Each row was made from one path, in order. Every step used is in the known rows, and no mark comes twice. Write each row's path.
Known rows:
v-y-e-q: [-1.44  1.92 -1.08 -1.54  0.15 -5.92  1.86  3.22  3.23 -0.01  4.71  1.34
  0.81 -3.38 -2.02  1.99  3.24  1.91 -2.07 -4.59 -2.29]
a-d-q-c: [-0.92  1.16 -1.03  1.88 -2.57  3.80 -1.62  0.56 -3.13 -0.31 -0.33 -2.62
  0.10  4.50  6.10  2.93  2.65 -2.76  2.04  2.46  0.60]
q-c-d-a: [-1.84  3.79 -1.65 -0.66  0.48  5.91 -1.07 -0.91 -4.73  1.08 -1.48 -2.50
 -2.11  0.26  1.60 -0.58  0.98 -2.03 -5.47  5.71 -0.76]
v-y-j-a-d-e: [ 1.80  1.28  2.02 -2.13  2.29 -1.85 -1.72  3.37  4.54 -1.18 -1.95  6.95
  2.72 -5.46 -1.36 -3.32  1.95 -0.17  1.40 -2.45  1.45]
j-a: [-2.76  0.54  1.40 -0.43  4.24 -2.58  0.66 -0.17 -1.22 -6.05 -0.60  0.18
 -1.01 -2.67  1.24  1.87 -0.75  2.00 -0.09 -1.13  2.38]
y-e-c: [-0.85 -2.93  2.46 -2.60  0.36 -0.34  2.37  0.28  3.88 -3.20  0.61 -2.23
  0.93 -0.20 -1.15  2.83 -4.58  2.23 -2.48 -6.48  0.41]
a-d-e: [-0.18 -2.44 -0.28  0.86 -1.18  4.16 -0.65  0.03  2.93 -1.76 -4.23  1.24
  2.62  0.55  1.45 -3.54  1.64 -2.14  4.48  2.37  1.69]
e-c-d-q: [ 1.27 -0.77  1.71  1.38 -2.11 -0.76  2.82  0.94 -0.44 -3.66 -1.13 -2.02
 -2.30  3.03 -2.98  1.05 -5.42 -1.01 -0.56  0.28  3.00]
v-y-e-c-d-q: [ 3.52  0.06  2.05 -2.28 -2.35 -2.89  1.58  2.61  1.05 -1.05  2.25 -0.01
 -1.01 -1.07 -4.35  3.51 -3.57  0.40 -5.07 -4.46  1.24]
a-d-q-e-c: [ 3.05 -4.50  0.22  1.92 -3.41  3.40  3.75  1.94 -2.18 -0.76  0.75 -1.16
 -0.27  8.87  3.00  1.88 -2.14  0.76  1.78  1.52 -0.52]
j-y-e-q-c-d-a: [-1.49  6.36  1.05 -4.08  2.83 -0.62 -4.15 -6.10 -2.28  5.14  1.12  2.41
 -0.55  0.05 -5.70 -0.88  0.46 -0.19 -5.40  0.24 -4.99]
j-y-e-q-c-d: [-1.59  3.49 -0.39 -1.08  1.95 -4.05 -4.65 -8.55  0.12  4.34  2.59 -0.39
  0.06 -2.96 -4.25  0.44 -0.14  2.31 -4.12 -1.82 -4.55]
j-a-d-e-c: [ 0.31 -4.36  0.74  0.97  0.88  1.39 -0.43 -1.42  3.47 -7.36 -3.35  3.42
  2.79  0.63 -1.90 -3.42 -2.06 -0.50  4.86  0.58  1.03]
y-e: [-1.02 -0.41  2.66 -3.53  1.59 -0.23  0.58 -0.04  1.68  0.47  0.44 -2.76
  0.67 -2.62  1.06  2.88 -1.23  1.84 -2.13 -5.05  1.35]
y-j-a-d-q-c: [ 0.69  3.32  3.83 -1.62  1.67 -0.33 -4.06 -0.38 -2.22  2.39 -0.60  1.35
  0.50 -0.59  2.74  2.43  0.68 -1.32  1.69 -1.93  1.70]
v-y-j-a-d-e-q-c: [-1.23  3.21 -3.80  0.89  0.85 -4.01 -4.29  0.60  3.18  2.31  1.08  6.41
  2.53 -5.69 -1.25 -4.12  6.28 -1.00  2.00 -0.04 -3.38]
v-y: [-2.43  1.65 -2.82  0.93 -0.11 -1.67  3.64  5.73  1.04 -6.39  1.16  0.18
 -1.00 -0.14  3.33  2.10  2.15  1.21 -3.19 -1.20  0.52]
a-d-c: [ 2.56 -1.17  2.70  2.52 -0.64  5.11 -0.85  2.65  2.15 -0.94  0.71 -2.23
  1.20  2.81  0.17  0.15 -0.79 -2.07  5.78  1.33  1.52]
d-e-c: [-2.93 -3.73 -3.15  1.34 -0.93  1.11  2.19  2.07  4.39 -6.64 -3.83  0.11
 -0.01  0.70 -0.73 -3.24 -3.28 -0.78  0.90 -1.36  1.81]
y-e-q-c-d-a: [-0.57  3.68 -0.16 -3.18  0.59  1.32 -2.68 -3.50 -2.55  6.93  2.02 -1.07
 -0.30 -2.96 -3.49 -0.19  1.92 -1.46 -4.30  2.30 -3.44]
q-e-c-d: [ 1.93 -4.37 -2.05  2.17 -1.35  2.35  4.01 -1.25 -1.68 -0.46  0.96 -3.86
 -1.94  1.27  0.58 -0.40 -4.26  4.07 -4.91  2.18 -1.43]
y-j-a-d: [ 1.46  1.36  6.41 -2.67  4.08 -0.87 -0.44  0.30  2.73 -0.65 -1.09  2.99
  2.34 -2.53 -0.23  0.18 -1.38  1.36  2.61 -3.01  1.71]

Write each row's path:
[-0.20 -0.90 -1.32  0.77 -0.47  1.11 -1.08 -2.09  1.14 -0.23 -4.27 -0.78
 -0.59 -4.32 -1.70 -3.80 -1.13 -1.34 -0.45  3.08  2.97] -> c-d-e
[ 3.05 -1.79  0.70  0.78 -1.85  2.84  1.62  1.70 -4.82  2.82  0.72 -1.63
 -0.47  6.45  5.17  2.34  1.48 -0.01  2.18  3.20  0.54] -> a-d-q-e
[ 0.01 -5.04 -1.35  1.94 -2.50  4.33  1.45  0.58  5.50 -5.25 -3.59  1.26
  2.80  2.96 -0.11 -3.74 -2.16 -1.68  4.38  0.99  0.96] -> a-d-e-c
[-3.58  2.45 -3.00  1.45 -1.40  0.49 -0.84  1.04 -4.38 -1.19 -0.40 -3.79
 -2.72  2.73  5.66  3.42  1.96 -2.15 -1.48  0.50  1.75] -> d-q-c
[ 0.28 -3.37 -1.85  1.37 -1.75 -0.11  4.56  2.96 -3.13 -1.97  0.93 -2.37
 -3.09  6.64  2.65  2.59 -2.80  1.33 -1.29 -0.95  0.63] -> d-q-e-c
[-2.57 -0.41 -5.69  3.88 -2.47  1.83 -2.79 -2.56  1.57  1.54 -0.87  0.25
  2.58  0.38  1.53 -4.33  5.54 -3.25  5.06  4.39 -2.76] -> a-d-e-q-c
[-3.59  1.41 -2.86 -0.74  0.00 -2.31 -1.66 -2.93  0.50  3.89  3.42 -3.34
  0.67 -3.63  1.30  2.29  2.97  0.72 -2.13 -2.83 -3.43] -> y-e-q-c
[ 3.11 -0.92 -0.23  0.63 -1.32  0.24  0.99 -0.42 -6.42  4.81  0.48 -3.24
 -3.44  1.43  1.72  1.59 -0.90  0.99 -2.83  4.09  1.54] -> c-d-q-e
[ 4.41 -0.09  5.41 -2.75  2.39 -1.06 -0.80  1.17 -3.38  4.96  0.68  2.20
 -0.05  0.96  1.58  1.63 -0.16  1.60  1.88 -1.24  1.53] -> y-j-a-d-q-e
[-2.57  4.87 -3.11  0.94 -0.08  2.05 -0.40 -1.46 -3.60  2.85  0.54 -0.65
 -1.78  0.58 -1.86 -1.93  2.62 -2.56 -2.38  6.27 -3.02] -> e-q-c-d-a
[ 1.20  0.43  3.14  0.45 -1.69  1.97  1.33  2.41 -0.86 -2.05 -1.13 -0.23
  0.81  5.14  2.55  2.26  0.54 -2.22  4.63  1.00  2.67] -> a-d-q
[-0.82 -5.02 -3.33  1.93 -0.50  1.57  5.03  1.73 -0.90 -3.18  1.19 -2.87
 -2.10  4.04  3.06  0.70 -2.81  3.77 -3.27 -0.68 -1.44] -> q-e-c
[ 1.41 -2.60  3.71 -1.66  2.06  0.41 -0.74  0.12  6.48 -2.40 -3.88  4.94
  2.85 -2.13 -3.72 -4.39 -3.98 -0.19  3.96 -3.50  2.02] -> y-j-a-d-e-c
[-1.85  1.11 -3.22  2.14 -0.67  2.81 -1.34 -3.13 -2.68 -0.04 -0.18 -5.06
 -1.29 -2.81  3.33  1.28  0.26  0.47 -4.53  3.67 -0.38] -> q-c-d
[-0.85 -0.80  0.09  1.56  1.82 -2.59 -2.28 -2.51  2.64 -2.12 -1.67  4.67
  2.82 -2.04 -3.25 -4.60  2.80 -1.65  7.83  2.85 -0.13] -> j-a-d-e-q
[-2.88  2.28 -4.38  3.91 -1.30 -1.28 -0.86 -3.61 -1.77  2.08  1.90 -3.54
 -1.35 -2.90 -0.12 -0.21  2.26  0.06 -1.43  4.08 -2.76] -> e-q-c-d
[ 4.95  1.79  3.24 -2.04  1.38 -3.17  0.18  4.22 -2.91  3.49  2.73  4.76
 -0.40  0.70  1.82  2.51  2.22  2.37 -1.08 -1.51  0.05] -> v-y-j-a-d-q-e
[ 4.96 -0.84  2.16 -1.06  0.15 -2.84  2.23  5.12 -0.57  0.21  2.77  4.75
 -0.20  3.10  0.17  1.68 -1.45  2.88 -0.91 -3.27 -0.80] -> v-y-j-a-d-q-e-c
[ 0.08 -0.72 -1.33  0.31 -0.73 -0.33  2.20  2.31 -5.33  1.69  0.56 -2.48
 -3.31  3.90  4.63  2.72  0.70  0.73 -1.38  0.77  1.70] -> d-q-e
[-1.33  1.69 -0.88  0.40  1.75 -1.95 -5.38 -3.18  2.97  3.81 -0.88  4.24
  2.80 -5.22 -1.64 -5.07  3.60 -1.66  4.51  0.16 -1.87] -> y-j-a-d-e-q-c
[ 3.08 -1.56  4.83 -2.97 -1.37 -0.86  0.32 -1.23  0.75  0.89  0.10 -2.61
 -0.75 -0.34 -4.74  2.93 -5.80 -0.08 -2.41 -4.02  2.47] -> y-e-c-d-q
[-0.91  0.03 -2.34  2.38 -0.66 -2.17 -0.62 -2.42  2.40  1.53 -1.93  0.88
 -0.27 -4.62 -5.38 -5.43  0.76 -1.73  2.12  3.19  0.49] -> c-d-e-q
[-1.78  0.53  1.36 -2.09  1.34 -4.19  1.07 -0.42  2.68  1.99  2.17 -1.02
  0.97 -2.80 -2.59  1.84  0.63  1.09  0.61 -4.46 -0.84] -> y-e-q
